Each row was made from one small tree. The marks that hang from a mark follow it in brackets, in alphabetical order. Every link used is in the known rows. Write each row's tree.
Known rows:
tunad(neve): [ 0.09 -1.16  1.26 -0.07 -1.68  1.06 -0.03  0.01  0.52 -0.52  0.52 -0.49
 -0.57  0.15  0.86  0.76  0.64 -0.13 -0.37  0.26]
voson(lilan tega tosa(mipoz(poratiz))): [ 2.15 -1.11 -0.18  1.59 -0.11 -2.88 -0.05 -0.02 -1.23 -5.54 -0.24  2.13
  0.51 -0.40 -0.43  2.69  0.78 -0.18  2.04  2.99]
lilan(voson): [-0.54  0.85 -0.53 -0.06 -0.23 -0.76 -0.21  0.07  1.14 -2.08 -0.25 -0.19
  0.34  0.31 -0.43  2.33 -0.01  0.16  0.27  0.12]
tosa(voson(lilan tega)): [ 0.76 -1.50 -0.91  1.06 -0.27 -4.36 -0.28 -1.18 -0.21 -3.95 -0.19  0.81
  0.33  0.31 -0.28  1.62  1.51 -0.27 -0.01  0.95]
lilan(voson(tega tosa(mipoz(poratiz)))): [ 1.35  0.13  0.07  1.03  0.35 -2.10  0.08 -0.24 -0.36 -5.99 -0.31  2.07
  0.93 -0.20  0.03  4.07  0.23 -0.04  2.27  2.44]
voson(lilan tosa(mipoz)): [ 2.00  0.04 -0.22  1.28  0.57 -1.30 -0.05  0.38 -0.44 -2.18 -0.78 -0.15
  0.31 -0.42  0.44  1.85  0.80  0.09  1.41  1.84]
tega(voson(lilan)): [ 0.60 -1.50 -0.31  0.83 -0.54 -1.59 -0.36  0.24  0.44  0.68  0.71  0.51
 -0.05  0.42 -2.51  1.52  0.15 -0.01  0.17  0.35]
mipoz(lilan): [-0.88  0.37  0.12 -0.30  0.07 -0.74  0.00  0.03  0.32  0.01  0.48  1.08
 -0.18  0.54 -0.74 -1.87 -0.10  0.26  0.87  0.73]
tunad(mipoz(poratiz) neve(tega)): [-0.91 -0.48  0.96 -0.97 -0.98  0.45 -0.10  1.29  1.80 -2.84  0.97  0.92
 -0.70 -0.21 -0.20  1.40  0.92  0.40  1.18  0.85]
voson(lilan): [ 0.16 -0.48 -0.80  0.54 -0.71 -1.47 -0.25  0.24  0.37 -1.79 -0.12 -0.12
 -0.10  0.11 -0.77  0.97  0.47 -0.01 -0.09  0.75]
mipoz(lilan poratiz): [-1.20  0.18 -0.38 -0.49 -0.09 -0.32  0.07 -0.02 -0.50 -1.44  0.82  2.67
 -0.28  0.63 -1.32 -1.36 -0.34 -0.02  1.67  1.76]
mipoz(lilan(voson(tega tosa)) poratiz): [-0.45  0.71 -0.70  0.40  1.05 -2.32 -0.20  0.00 -0.07 -7.30  0.63  3.60
  0.18  1.11 -1.26  1.83 -0.31  0.30  2.50  2.74]
tega(voson): [ 0.36 -0.99  0.43  0.33  0.14 -0.06 -0.05  0.01  0.24  2.59  0.82  0.76
  0.04  0.30 -1.71  0.57 -0.36  0.00  0.12 -0.38]
neve(tega(voson(lilan tosa))): [ 2.57  0.11 -0.55  0.77  2.03 -2.41 -0.52  1.65  0.90 -1.40  0.89  1.13
  0.02  0.25 -1.49  1.64  0.31  0.51  1.38  1.10]
poratiz(mipoz(lilan)): [ 0.09  0.11 -0.48 -0.16  0.49 -2.85 -0.27 -0.02  1.10 -2.68  0.23  1.42
 -0.23  0.53 -1.90 -0.57 -0.38 -0.10  0.53  1.24]
tega(voson(tosa)): [ 1.28 -0.33  0.03  0.70  1.99  0.56 -0.08  0.32 -0.85  0.74  0.52  0.98
 -0.15  0.61 -1.17  1.03 -0.61  0.21  0.85  0.40]
poratiz(mipoz(lilan(voson(tega tosa)))): [ 0.81  0.53 -0.89  0.75  1.87 -4.77 -0.56  0.06  1.75 -8.64 -0.02  2.34
  0.29  0.97 -1.88  2.50 -0.47  0.26  1.25  2.20]
tega(voson(lilan tosa)): [ 1.51 -0.86 -0.69  1.15  1.31 -0.98 -0.37  0.65 -0.43 -1.08  0.41  0.89
 -0.27  0.72 -1.86  2.11 -0.13  0.20  0.76  1.07]
neve(tega): [ 1.03  0.93  0.13 -0.57  0.83 -1.43 -0.16  0.97  1.25 -0.29  0.41  0.29
  0.28 -0.47  0.38 -0.64  0.35  0.31  0.61 -0.03]
tega(voson(lilan tosa(mipoz))): [ 2.41 -0.98  0.21  1.49  0.78 -1.49 -0.11  0.32 -0.30  0.47 -0.01  0.45
  0.28 -0.11 -1.42  2.58  0.50  0.17  1.62  1.45]
poratiz(mipoz): [ 0.97 -0.27 -0.45  0.27  0.59 -2.11 -0.31 -0.02  0.76 -2.61 -0.20  0.39
 -0.06 -0.03 -1.05  1.32 -0.43 -0.30 -0.30  0.43]
neve(tega(voson)): [ 1.35  0.03  0.64 -0.21  0.85 -1.63 -0.20  0.90  1.47  2.14  1.24  0.95
  0.27 -0.17 -1.38  0.03  0.06  0.29  0.73 -0.36]
neve(tega(voson(lilan tosa(mipoz)))): [ 3.55 -0.06  0.31  1.03  1.53 -2.97 -0.26  1.23  1.00  0.04  0.49  0.71
  0.53 -0.57 -1.04  1.85  0.81  0.42  2.14  1.39]
voson(lilan tega): [ 0.53 -1.49 -0.35  1.03 -1.18 -3.44 -0.30 -0.09  0.79 -3.66  0.15  0.69
  0.21 -0.05 -1.08  1.35  0.72 -0.09 -0.24  0.81]

Write each row's tree:
[-0.47  0.87 -0.99 -0.09  0.34 -3.63 -0.46  0.04  2.36 -4.71 -0.04  1.25
  0.09  0.81 -2.23  1.79 -0.47  0.10  0.75  1.29] => poratiz(mipoz(lilan(voson)))
[ 1.33  1.35 -0.06  0.71  1.03 -0.57  0.04  0.17  0.44 -2.44 -0.97 -0.21
  0.71 -0.22  0.71  3.21  0.22  0.32  1.75  1.26] => lilan(voson(tosa(mipoz)))
[ 1.56 -1.63 -0.12  1.34 -0.88 -4.88 -0.03 -1.64 -0.04 -2.36 -0.70  0.43
  0.90 -0.53  0.23  2.05  2.07 -0.26  0.72  1.30] => tosa(mipoz voson(lilan tega))
[-0.23 -0.06 -0.52  0.35  0.01 -5.61 -0.50 -0.39  2.70 -6.79  0.22  2.03
  0.44  0.68 -2.61  2.07 -0.25  0.05  0.59  1.49] => poratiz(mipoz(lilan(voson(tega))))
[ 0.96 -0.20  0.63  0.69  0.59 -2.15  0.24 -0.30 -1.08 -3.84  0.37  3.27
  0.44 -0.03 -0.47 -0.25  0.21  0.02  2.98  2.94] => voson(tega tosa(mipoz(lilan poratiz)))
[-2.84 -0.97  0.76 -0.86 -1.70  1.05  0.06  0.38  0.83 -2.49  0.87  1.66
 -1.11  0.72 -1.35  0.11  0.54  0.33  1.43  1.57] => tunad(mipoz(lilan poratiz) neve)
[ 0.20 -1.04  0.35  0.34 -0.31 -3.76  0.32 -1.78 -1.14 -2.12  0.27  3.06
  0.71 -0.01 -0.34 -0.32  1.25 -0.34  2.44  2.45] => tosa(mipoz(lilan poratiz) voson(tega))
[-0.17 -1.24  1.71 -0.58 -0.61 -0.19 -0.24  1.31  2.80  1.14  1.32 -0.02
 -0.59 -0.06 -1.45  1.52  0.86  0.70  0.47 -0.56] => tunad(mipoz neve(tega(voson)))
[ 1.07 -0.96 -0.94  0.76 -0.69 -2.52  0.12 -1.20 -1.43 -1.71 -0.52  1.16
  0.45 -0.34  0.13  2.30  1.53 -0.53  1.67  2.33] => tosa(mipoz(poratiz) voson(lilan))
[ 0.67  0.43 -0.43  0.88  1.29 -1.92 -0.28  0.09  0.52 -5.94 -0.27  0.93
  0.48  0.44 -0.08  3.11 -0.06  0.34  0.77  1.11] => lilan(voson(tega tosa))
[ 2.17 -1.21 -0.21  1.38  0.44 -1.19 -0.06  0.32 -1.32 -1.10  0.37  2.02
  0.23  0.01 -1.83  2.97  0.20 -0.12  2.40  2.52] => tega(voson(lilan tosa(mipoz(poratiz))))
[ 2.44  0.64  0.25  0.15  2.67 -0.76 -0.22  1.32  0.36  0.32  0.99  1.30
  0.12  0.16 -0.80  0.48 -0.23  0.57  1.44  0.37] => neve(tega(voson(tosa)))
[ 1.12  1.11 -0.42  0.60  0.81 -0.19  0.11  0.04 -0.61 -3.70 -0.57  1.32
  0.57 -0.13  0.24  3.86  0.04  0.06  2.50  2.36] => lilan(voson(tosa(mipoz(poratiz))))
[-0.16  0.86 -0.44  0.61  1.29 -2.71 -0.26  0.12  1.05 -6.10  0.19  1.99
  0.28  0.99 -0.88  1.25 -0.08  0.59  1.65  1.74] => mipoz(lilan(voson(tega tosa)))
[-0.58 -0.29  1.26 -0.86 -0.75 -0.04 -0.20  1.30  2.72 -1.43  0.52 -0.69
 -0.56 -0.35  0.24  0.80  1.19  0.68  0.21 -0.27] => tunad(mipoz neve(tega))
[-0.50 -0.07  0.44  0.34 -1.46 -3.49  0.10 -0.60  1.09 -4.07  0.40  2.91
  0.93 -0.04 -1.41  1.78  0.41 -0.01  2.48  2.43] => tosa(mipoz(lilan(voson(tega)) poratiz))
[ 1.60 -0.60 -0.28  0.28  0.36 -2.91 -0.51  1.25  1.75  0.43  1.19  0.83
  0.22 -0.06 -2.11  0.99  0.53  0.33  0.64  0.33] => neve(tega(voson(lilan)))
[ 2.15 -0.41  1.01  1.27  0.84 -1.77  0.16 -0.31 -0.59 -2.46 -0.40  0.74
  0.72 -0.66  0.71  1.11  0.54  0.13  1.29  1.27] => voson(tega tosa(mipoz))
[-1.13 -0.82  1.82 -0.92 -0.51 -1.02 -0.21  1.38  3.36  1.08  1.76  1.02
 -0.78  0.48 -2.22 -0.51  0.86  0.88  1.37  0.08] => tunad(mipoz(lilan) neve(tega(voson)))
[ 1.36 -1.84 -0.44  1.20 -1.02 -4.46  0.05 -1.60 -1.21 -3.79 -0.31  1.86
  0.77 -0.44 -0.30  2.65  1.80 -0.54  1.59  2.35] => tosa(mipoz(poratiz) voson(lilan tega))
[ 0.84 -0.45 -0.11  0.16  0.01 -1.11  0.39 -1.43 -1.85 -0.02 -0.42  1.24
  0.58 -0.43  0.85  1.23  1.11 -0.57  1.75  1.59] => tosa(mipoz(poratiz) voson)
[ 1.41 -1.20  0.71  0.84 -0.16 -3.45  0.26 -1.84 -0.49 -0.68 -0.57  0.52
  0.98 -0.66  1.00  1.19  1.53 -0.18  0.74  0.65] => tosa(mipoz voson(tega))
[ 1.34 -0.19  1.07  0.67  1.61 -0.74  0.18  0.11 -0.31  1.95  0.53  1.68
  0.18  0.22 -1.34 -0.31 -0.10  0.41  2.46  1.44] => tega(voson(tosa(mipoz(lilan))))
[ 2.41  0.79  1.23  0.16  2.32 -2.16  0.02  1.09  1.08  1.61  1.01  1.89
  0.52 -0.12 -0.94 -0.94  0.25  0.77  3.04  1.45] => neve(tega(voson(tosa(mipoz(lilan)))))
[-1.98  0.89  0.77 -1.21 -0.93 -1.51 -0.36  1.43  4.46 -3.46  0.71  0.25
 -0.44  0.50 -0.78  1.35  1.07  1.06  1.36  0.65] => tunad(mipoz(lilan(voson)) neve(tega))
[-1.90 -1.47  0.72 -0.51 -1.83  1.78  0.06  0.32  0.46 -2.32  0.49  0.64
 -0.91  0.18 -0.64  1.94  0.58  0.05  0.55  0.91] => tunad(mipoz(poratiz) neve)
[ 0.31  0.18  0.33 -0.06  0.55 -2.25  0.33 -1.36 -0.45  1.36 -0.36  0.74
  0.53  0.01  0.51 -1.09  1.29  0.08  1.68  1.30] => tosa(mipoz(lilan) voson)
